Each row was made from one walk, in order. Every step used is in the known rows, and no mark comes twice. Write each row's walk.
(in the rows, 128 means zero)
Known rows:
dinol/gonezi: [ 84 125  70 117 142 151  95 102 132  28 167  56 137 120 149 104 139  85
 125 125 115 135 165 123 160 145 112 142  98 168 136 148 141 159 159 132
 108  71 147 137 128]
guni/ruzon: [109  80 110 160 169 153 113 143  98 123 154 119 103  75 113 139 171 122
 112 146  78 139 184 162 183  98 165 127 167 152 170 128 157  64 151 172
 149  49 125 125 135]
koguf/sokif/liger/gonezi/kezo/dudeba: [ 95 186  96 135  86 162  71 176 109 111 169 121 123 144 137 152 123 129
 126 173 103 190 116 136  79 180 140 164 132 104 145 136 140 195 157 114
 133  96 207 177 157]
gonezi/kezo: [108 110 124  78 126 137 104 168 109 164 238 103 168 180 158 107 110  91
 124 134  97 142  95 100  92 122 125 103 108 159 177 134 157 133 124 168
 106  73 109 154 115]
kezo/gonezi: [145 115 143 120 137 147  74 108  64 115 182  94  92 155 128 117 146 136
 111 143 102 158 177  93 159 107 133 161 152 151 134 133 160 148 206 155
 104  83  54 161 110]
kufa/sokif/liger/gonezi/dinol/foret: [142 149 134 112 123 136  94 162 141 124 167 179 109  79 125 138 152 148
 129 166 116 170 126 137 123 151 137 140 126  92 100 161 144 194 127 141
 160 159 111 162 138]
pupep/liger/gonezi: [135 134 137  88 135 128 132 133 107 102 162 107  86 156 104  69 118 111
 147 165 151 146 112 137 134 124 154 182 159 128 165 155 170 167 112 147
  91  95 112 205 127]
pupep/gaziz/gonezi/koguf: [121 127 166 127 149 141 129 106 135 185 183 113 127 159 162 108 100 127
 176 136 120 131 135 162 172  80 121 116 127 133 114 190 176 146 119 160
  71  76 154 185 127]
gonezi/koguf/sokif/kufa/gomu: [105 116 101 136 128  96  96 175 122 191 177 150 128 156 147 149 121 157
 150 122  69 137  81 176  83 106 133  84 138 119 189 130 146 144 119 143
 180  97 200 141 153]
sokif/kufa/gonezi/nufe: [ 95 110 145 116 152 110  96  98 118 198 138 167 144 156 118  96 123 146
 161 157  96 177 163 127 118 123 170 129 136 117 181 133 105 123 157 169
 217  57  94 123 139]
gonezi/dinol: [109  85 142 130 151  82 108 147 129 167 220 135 130 144 146 130 160  98
 112 153  88  91 111 125 146  58 126  82 124 137 186 134 151 109 120 167
 136  80 138 102 138]
kufa/sokif/liger/gonezi/kezo/dudeba: [165 139 128 109 122 147  99 174 109 130 166 157 125 114 138 150 141 157
 141 175 135 192 135 120 108 165 137 167 137  99 125 159 143 212 144 143
 138 158 105 179 134]
liger/gonezi/dinol: [122 131 138 114 147  99 119 133 129 139 198  93 126 142 144 107 140  90
 126 154  91 124  96 105 149 100 124 122 138  97 144 171 126 211 150 142
 103  83 106 101 162]
sokif/gaziz: [ 98 111 100 127 126 209 123 159 138 116 155  87 125 159 147 166 136 155
 145 126 133 119 173 145 196 106 125 127 120 213 118 133 161 128 131 157
 152  88 161 152 107]
gaziz/gonezi/kezo: [105 126 177 104 137 147 110 121 119 234 198 110 163 153 151  81 113 132
 130 117  95 143 121 120  99 103 115 129 119 136 143 142 125 112 121 155
 101  88 128 131 121]
koguf/gonezi: [101 146  70 136 142 154  74 108 136  53 146  84 115 117 122 101 170  91
 152 129 133 105 143 131 124 156 118 151  98 143 112 175 144 170 155 145
  86  88 144 170 120]
koguf/sokif/gaziz: [ 71 147  59 128  87 184  81 186 139  88 142 106 136 162 136 185 134 146
 127 142 113 143 151 165 126 123 133 113 111 182 127 128 149 152 145 130
 146 111 205 174 124]
pupep/liger: [126 105 135  97 139 127 119 144 103 111 167 130  87 157 102  82 128 120
 140 157 154 132 127 153 139 106 157 160 147 159 189 129 193  99  94 163
 114  90 135 214 105]
liger/gonezi: [124 135 122 105 152 131 104 133 116  99 157  74 123 143 127  99 129 100
 141 139 111 143 112 108 166 142 126 143 136 100 127 174 138 228 160 144
  90  83 103 128 148]
koguf/gonezi/kezo/dudeba: [115 155  86 127 132 166  95 135 114  82 194  66 152 151 158 115 157  74
 146 155 128 128 135 109  69 158 125 159  96 143 139 169 149 183 155 156
  79  84 128 176 142]
liger/gonezi/koguf/sokif/kufa/gomu: [115 148 107 115 134 102 110 155 124 158 165 107 128 153 144 121 115 139
 152 134  79 152  72 142 104 137 127 123 153  80 148 171 121 237 152 125
 134  94 141 132 174]
gaziz/gonezi/kezo/dudeba: [123 122 191 123 145 154 120 136  98 227 193  93 167 159 163 104 121 131
 131 140 103 151 138 118  98 100 123 140 126 125 158 139 137 127 131 169
 100  88 133 128 145]
koguf/gonezi/dinol/sokif/kufa: [ 87 149  82 144 128 135  90 105 159  86 179 104 134 117 131 110 169  92
 131 162  85 109 143 150  61 122 120 131  94 130 133 183 108 150 134 141
 124 104 149 144 138]
pupep/gaziz: [107 114 117 105 150 143 109 134 128  99 172 108 133 168 148 117 114 104
 169 152 142 128 146 149 194 106 129 108 113 142 129 198 204 157 134 175
  73  68 123 210 110]
dinol/foret: [ 79 139 145 107 152 155  90 164 146  77 172 111 122  92 126 102 147  76
 113 133  88 116 122 147 156 137 138  83  90 128 110 139 203 126 118 196
 147  80 130 147 155]
kezo/gonezi/nufe: [129 121 186 124 135 122  80 104  50 151 219  94  97 178 113 137 154 128
 115 144 105 175 154  88 143  89 130 160 157 164 142 108 121 149 211 162
 123  53  39 152 120]
gaziz/gonezi/dinol/guni: [ 97 100 192 149 149 104 108 122 126 213 187 130 130 145 139 132 153 143
 102 135  86 112 150 121 141  69 118 105 125 126 137 126 120  96 111 147
 111  94 144  71 129]
pupep/gaziz/gonezi: [104 126 156 117 148 153 115 104 136 160 160 108 135 157 150  98 108 128
 173 144 137 133 157 154 182  95 122 126 119 129 108 205 181 144 126 164
  67  77 135 197 114]
dinol/sokif/koguf/gonezi/nufe: [ 81 129 129 131 118 124  88 162 140  49 166  98 122 132 117 116 128 134
 113 150  89 157 131 170  42 134  99 132 111 131 155 132 102 143 159 175
 127 132 165 155 120]
kufa/gonezi/dinol/foret: [100 120 152 108 154  79 114 132 152 119 189 169 128 107 150 101 147  88
  96 181  83 119 141 116 136  88 171 106 129 123 145 108 144 136 185 152
 122  79  75 119 149]
koguf/foret: [ 60 137 127 123 150 145  86 171 106  99 178 118 113 101 141  85 161  90
 138 141 109 131 131 136 140 112 128  88 110 113  94 159 191 130 120 209
 162  81 155 189 135]
dinol/sokif/koguf/gonezi: [ 88 128 107 130 118 138  86 164 147  31 148  98 119 121 124 104 124 136
 114 151  89 149 144 173  48 148 102 133 109 126 152 145 121 142 157 170
 117 149 170 158 114]
ruzon/guni: [138  93 123 138 157 110  82 158 152  86 109  84  88 156  95  92 139 130
 120 146 103 129 164  95 179 131 134  93 111 188 136 114 145 127 141 181
  97  98 139 102 101]
sokif/liger/gonezi: [117 160 138 140 127 170  98 115 118 129 162 128  83 107 120 102 130 143
 147 146 123 167 124 119 164 188 130 188 148 106 119 151 143 174 139 119
 141  68 171 150 129]
gonezi/kezo/dudeba: [133 107 142 103 138 144 117 188  80 153 234  83 174 191 175 138 123  89
 126 167 108 153 120  99  92 114 137 122 119 143 199 128 174 152 142 190
 106  75 115 153 150]
liger/gonezi/dinol/foret: [106 152 149 108 146 113 120 141 146 121 200  93 126 120 144 102 142  71
 119 156  76 122  91 114 141 108 128 109 125  89 117 172 143 210 140 154
 118  84 102 102 182]

Which walk is each row?
[ 85 152  58 138 108 162 110 124 144  54 187  60 129 135 171 152 125 100
 130 119  88 141 143 153 120 130 115 130 104 191 132 125 127 177 150 107
 127  88 211 133 146] : dinol/gonezi/koguf/sokif/gaziz
[123 138 124 130 127  92 102 135 124 132 169 179 105 127 147 128 119 131
 124 163  90 156 127 136 114 125 170 141 155 131 155  86 127 162 194 109
 115  88 152 147 133] : kufa/gonezi/koguf/sokif/liger
[149 135 148  98 133 118 143 135 106 127 184 110  77 158 116  80 109 111
 152 158 133 143  89 147 123 111 153 173 166 130 172 141 168 173 103 141
  95  93 134 192 139] : pupep/liger/gonezi/koguf
[137  96  98 137 129 105  83 189 138  93 136 162 107  92 131 154 170 172
 123 153 118 149 167 149  83 123 131 120 134 106 136 142 136 139 152 169
 161 193 114 134 113] : kufa/sokif/koguf/gonezi/dinol/guni/ruzon
[ 80 138  74  89 123 157 108 116 130  64 218  50 168 148 173  96 116  69
 120 128  99 149 141 105 104 149 111 138  90 179 149 144 133 162 151 131
  99  69 127 143 128] : dinol/gonezi/kezo
[109 154 138 132 115 154 111 141 129  79 192 118 105 116 120 132 112 131
 110 168  69 176 119 161  91 158 119 157 131 124 134 140 111 175 136 124
 111 105 178 156 133] : dinol/sokif/liger/gonezi/koguf
[ 94  76 112 163 155 130  96 176  89  71 165 110  99 137 112 201 176 134
  78 150  86 138 204 123 189 124 159 109 140 160 145  96 156  79 138 157
 113  61 120  82 109] : dinol/guni/ruzon
[ 82 164 100 141 137 137  89 115 166  75 191 101 118  91 139 103 183  65
 128 146  99  82 123 136  98 124 122 118  85 134 103 172 149 152 133 155
 117  88 143 144 152] : koguf/gonezi/dinol/foret
[121 107 126 123 152 117 108 106 127 199 135 169 132 140 139  92 111 152
 168 151  77 162 157 140 119 122 172 120 141 112 181 138 130 123 146 159
 208  80 126 116 141] : sokif/kufa/gonezi/koguf
[129 112 191 148 154 127 120 111 118 234 176 120 119 131 144 101 124 147
 144 102  84 123 114 151 138  80 115 121 138 128 141 128 129 118 115 149
 115  93 178 105 139] : gaziz/gonezi/koguf
[124 125 120 123 135  79 104 144 124 120 168 166 116 139 148 130 120 117
 120 158  88 147 124 134 115 109 169 122 148 134 162  90 130 171 198 120
 101  93 134 142 137] : kufa/gonezi/koguf/sokif
[150 136 136 136 114 130  81 130  67 139 204 106  85 161 142 148 130 139
 114 141  70 165 141 116 112  94 134 144 159 149 143 111 149 164 200 132
 110  99 110 157 131] : kezo/gonezi/koguf/sokif
[116 125 105 142 117 115  94 161 119 180 178 139 120 154 142 149 114 134
 151 124  61 145  90 170  87 105 140  86 129 129 184 124 147 140 112 146
 178 102 221 129 154] : gonezi/koguf/sokif/kufa
[103 123 167 120 148 131 125 105 144 187 188 122 139 156 161 104 115 120
 162 154 124 120 147 151 171  67 122 110 121 128 119 200 170 131 117 162
  77  77 134 177 125] : pupep/gaziz/gonezi/dinol
[ 83 181  86 135  88 157  59 158 126  99 145 135 106 125 116 138 128 137
 126 156 105 176 116 148 105 181 137 156 131 108 129 141 135 185 152 105
 138  98 212 173 139] : koguf/sokif/liger/gonezi
[165 135 125 118 125 134  96 157 121 135 160 172 101  98 125 145 138 165
 147 153 123 178 119 138 128 155 132 155 141 101 115 155 137 205 135 130
 146 159 127 168 126] : kufa/sokif/liger/gonezi/koguf
[150 107 127 117 123 165 121 168 142 166 144 144 135 126 145 176 141 190
 147 131 128 148 161 160 141  90 124 121 125 166 100 146 132 163 123 149
 151 178 128 158 113] : kufa/sokif/gaziz/gonezi/koguf
[ 86 150 116 141 140 131  80 101 120  88 182  82 120 141 108 120 177  83
 151 130 135 122 119 125 109 139 115 148 102 158 121 151 106 169 159 151
 108  54 129 162 128] : koguf/gonezi/nufe
[104 123 106 145 132 134  74 150 141  88 121 105  96 116 138  75 136 151
 157 114 132 123 133 142  94 156 107 145 124 110 153 145 154 131 160 182
 154 130 181 142 114] : sokif/koguf/gonezi
[118 160 149 146 126 151 103 116 125 158 190 140  85 108 130 109 136 136
 136 159 107 153 112 116 154 158 130 174 151 104 132 147 133 164 132 119
 150  69 170 129 140] : sokif/liger/gonezi/dinol
[115 131 168 110 142 161 130 126 120 180 193  96 160 180 176 110  97 116
 169 161 132 149 153 138 145  92 128 129 116 130 126 199 181 154 131 171
  61  74 123 202 131] : pupep/gaziz/gonezi/kezo/dudeba
[168 116 160 134 136 131  96 114  62 153 214 100  79 158 144 132 133 137
 120 132  79 153 146 104 140  87 134 149 166 153 146 114 156 153 192 148
 109  87  85 145 124] : kezo/gonezi/koguf
[ 89 146  85 142 129 124  91 114 155  62 191  97 129 116 133 120 175  81
 119 159  93  96 133 144  74 117 112 130  95 142 128 172 114 159 144 137
  90 104 147 148 133] : koguf/gonezi/dinol/sokif
[121 139 139  95 114 136 154 142 131 109 192 108  96 161 120 100 120 117
 128 188 128 142 121 150 108  93 149 174 156 149 161 150 146 161 101 137
 105 108 123 192 135] : pupep/liger/gonezi/dinol/sokif/gaziz
[ 96 113 149 141 125 107 110 146 139 137 231 150 119 123 135 142 147 117
  90 179  66 125 120 151  98  84 120 110 125 137 174 129 124 104 114 147
 141  96 167 120 135] : gonezi/dinol/sokif/liger
[133 160 149 150 126 160 111 117 116 156 185 132  74 110 131 112 121 143
 152 140 105 163 101 127 153 171 130 179 156 108 125 138 141 180 130 114
 143  68 192 139 141] : sokif/liger/gonezi/koguf
[ 91 135 124 149 128 122  85 157 164 103 152 118  97  99 149  75 147 132
 141 128 110 107 119 145  75 132 107 121 117 102 147 143 157 117 145 188
 173 131 182 123 139] : sokif/koguf/gonezi/dinol/foret
[ 93 115 186 140 138 121 115 105 144 229 178 135 148 126 136 100 135 150
 116 147  61 133 147 156  92  63 117 113 121 111 154 155  97  93 108 154
 148 108 153  96 142] : gaziz/gonezi/dinol/sokif/kufa
[126 134 146  91 125 108 142 138 122 107 195 116  96 156 111  83 121 105
 124 188 122 142 107 149 100  94 149 169 157 125 174 150 148 161 105 141
  92 105 114 188 139] : pupep/liger/gonezi/dinol/sokif
[105 105 115 111 151 127  94 104 130 175 113 166 142 139 126  83 119 152
 161 159  93 166 180 131 129 134 172 130 132 108 174 150 132 121 154 163
 205  80 105 129 131] : sokif/kufa/gonezi
[109 123 150 150 125 208 146 133 142 201 164  95 124 152 161 158 122 179
 154 109 113 121 161 158 173  81 115 134 131 201 106 126 134 119 115 144
 151  98 191 124 121] : sokif/gaziz/gonezi/koguf
[144 110 158 129 135 113  89 110  77 156 223 111  96 155 142 127 157 127
  96 160  81 137 163  88 142  64 132 142 157 146 151 128 146 132 196 153
 118  84  55 133 125] : kezo/gonezi/dinol
[113 135 136 109 135 101 121 141 136 107 204  89 135 139 138 117 134  89
 109 169  71 136 102 121 114 100 118 122 133  98 142 172 108 216 153 137
  90 102 107 109 164] : liger/gonezi/dinol/sokif
